Known rows, with every step that occurs:
tezi > zelop: [-39 -27 -21   2   5  -2 -51  12  42   1  39 -47  24 -43  10  13  31 -52]
gaba > nolu > lanel > loma: [ -4 -38  15  60  40   6 -12  52 -19  30  -8  -3  24 -30 -29  63   2 -44]
gaba > sekol: [-45 -78 -18   7  -6 -32 -60  28  11  44   6 -31  20 -45 -11  17  -7 -46]
zelop > tezi > gaba > loma > lanel > sekol: [-37 -93  23 -46  64 -31  -5  -3  28 -12  46 -78 -17 -44 -58 -38  14  13]
gaba > loma > zelop > tezi: [-60 -63 -15 -26  51 -39 -47  33  -5 -24  27 -70  31 -41   5  -1  23 -34]
zelop > tezi > gaba > nolu > lanel: [-53 -29  30  60  30  -2   1  35 -10   1   7   5 -14 -22 -49  68  43 -10]
tebi > gaba > nolu: [-72 -60 -14  58 -11 -48 -70  32 -26  52  20   6  29 -34 -18  39   0 -16]
loma > zelop > tezi > gaba > nolu > lanel: [-63 -38  35  51  21  22  -6  37 -17  -8  15  -8  14 -24 -28  66  51 -24]
lanel > loma > zelop > tezi: [-34 -48 -12 -14  68   6 -36  40   3 -35  27 -60  29 -41   9  -7  30 -23]
tebi > gaba > sekol: [-70 -93 -14  14 -14 -46 -73  30  -4  61  20 -27  28 -38 -12  31 -22 -11]
loma > zelop > tezi > gaba > nolu > lanel > tebi: [-45 -67  40  39  51  -1  -9  57 -45 -12  -2 -16  24 -12 -36  37  45 -13]
zelop > tezi > gaba > nolu > lanel > sekol: [-34 -50  58  46  62  -9   4   6  29  -2  23  -8  -2 -28 -59  34  27   2]
zelop > tezi > gaba > loma: [-81 -62   3 -22  51 -63 -31  21  -7 -12  14 -64  -3 -37 -47  -6  14  21]
zelop > tezi > gaba > nolu: [-87 -46   3  39  16 -37 -31  22  -8  -2   6  -8  -7 -34 -44   8  41  -2]
nolu > lanel > tezi > gaba: [-27 -10  57  19  51  27   0   6  54   7  27 -29   1 -28 -48  47  14  25]
tebi > gaba > loma > zelop > tezi: [-79 -78 -12 -20  44 -49 -58  34 -19 -10  38 -66  39 -35   3  10  10  -6]
tebi > gaba > loma > lanel > sekol: [ -25 -104   10  -30   40  -39  -39    4   13   35   58  -66   13  -44
  -37  -13  -21    0]
gaba > nolu > lanel > loma > zelop > tezi: [-31 -47  12  34  54  14 -10  52 -17 -20   7 -26  32 -29  -3  43  34 -48]

Rows:
[-47 -30  31  66   9  10 -13  33 -16  28   8   9   3 -26 -45  76  28 -19]
tezi > gaba > nolu > lanel
[-55 -52  53  -8  41  11 -17  17  17   6  22 -66  54 -33 -23  37   3  -7]
nolu > lanel > tezi > gaba > loma > zelop
[-49 -52  35  41  23  45 -17  45 -29  11   6 -26  53 -33 -16  49  22 -27]
tezi > gaba > nolu > lanel > loma > zelop
[-46 -65   8 -29   6 -20 -21  -1  55  22  47 -78  28 -35 -13   4  -2 -28]
tebi > gaba > loma > lanel > tezi > zelop
[-46 -87  19  -8  74 -39 -31  58 -44 -12  23 -59  39 -16 -12  37  11  -2]
nolu > lanel > tebi > gaba > loma > zelop > tezi
[-84 -72   7 -22  18 -14 -58  24 -19   5  26 -72  53 -44 -10   0  11  -9]
tezi > gaba > loma > zelop
[-14 -36  10   2  77  30 -12  49   1 -34  26 -49  22 -31   4  37  32 -28]
nolu > lanel > loma > zelop > tezi
[-43 -93  21  -1  44 -26 -53  57 -54  26  24 -56  69 -21  -7  47 -12 -11]
nolu > lanel > tebi > gaba > loma > zelop
[-25 -52   5 -33  13 -10 -10  -2  67   8  36 -82  22 -40 -10  -7  11 -58]
gaba > loma > lanel > tezi > zelop
[-56 -84  24 -18  -8   3 -14   4  45  36  15 -51  -2 -41 -44  -6   2  -7]
loma > lanel > tezi > gaba > sekol
[-38 -39  32  50  57   3  12  46 -18  -3  -9 -12  -1 -23 -52  49  25  -3]
zelop > tezi > gaba > nolu > lanel > loma
[-52 -98  -5  -9  47 -91 -69  48 -48  41  12 -54  39 -27 -32   5 -30  16]
lanel > tebi > gaba > loma
[-42 -88 -23 -26   7 -35 -45  32 -27  39  47 -61   1 -39 -25  15  -8 -11]
tebi > gaba > loma > lanel
[-87 -96  11 -16  22  -7 -29  32  -2  -3  -1 -62  29 -40 -20 -10  15  -2]
lanel > loma > zelop > tezi > gaba > sekol
[-76 -64  31 -24  33 -13 -42   8  20   4  23 -76  60 -42 -16  -6   0  -2]
lanel > tezi > gaba > loma > zelop
[ -2 -56  20  57  43 -22 -24  61 -39  30  -9   5  20 -16 -35  53  15 -40]
gaba > nolu > lanel > tebi
[-66 -86  34   1  32  17  -4  41  -5  -3  -2 -52  22 -31 -28  33  17  -7]
nolu > lanel > loma > zelop > tezi > gaba > sekol
[-25 -28  45  66  28 -10 -14  20  31  45  17   6  27 -21 -32  78  -8 -14]
tebi > gaba > nolu > lanel > tezi
[ -36 -105   17   24   17  -39  -46   55  -32   60    3  -20   29  -18
  -29   56  -22   -6]
nolu > lanel > tebi > gaba > sekol
[-59 -83  -5  52  11 -65 -67  49 -50  50   5   2  36 -23 -29  19  -3  -7]
lanel > tebi > gaba > nolu
[ 18 -44  16  22  67  -4 -27  57 -19  13  12 -20   9 -20 -28  47  14 -18]
nolu > lanel > tebi
[-34 -57  36  47  59 -24  -2  55 -38  -3  -9  -5  -4 -10 -57  39  37   0]
zelop > tezi > gaba > nolu > lanel > tebi
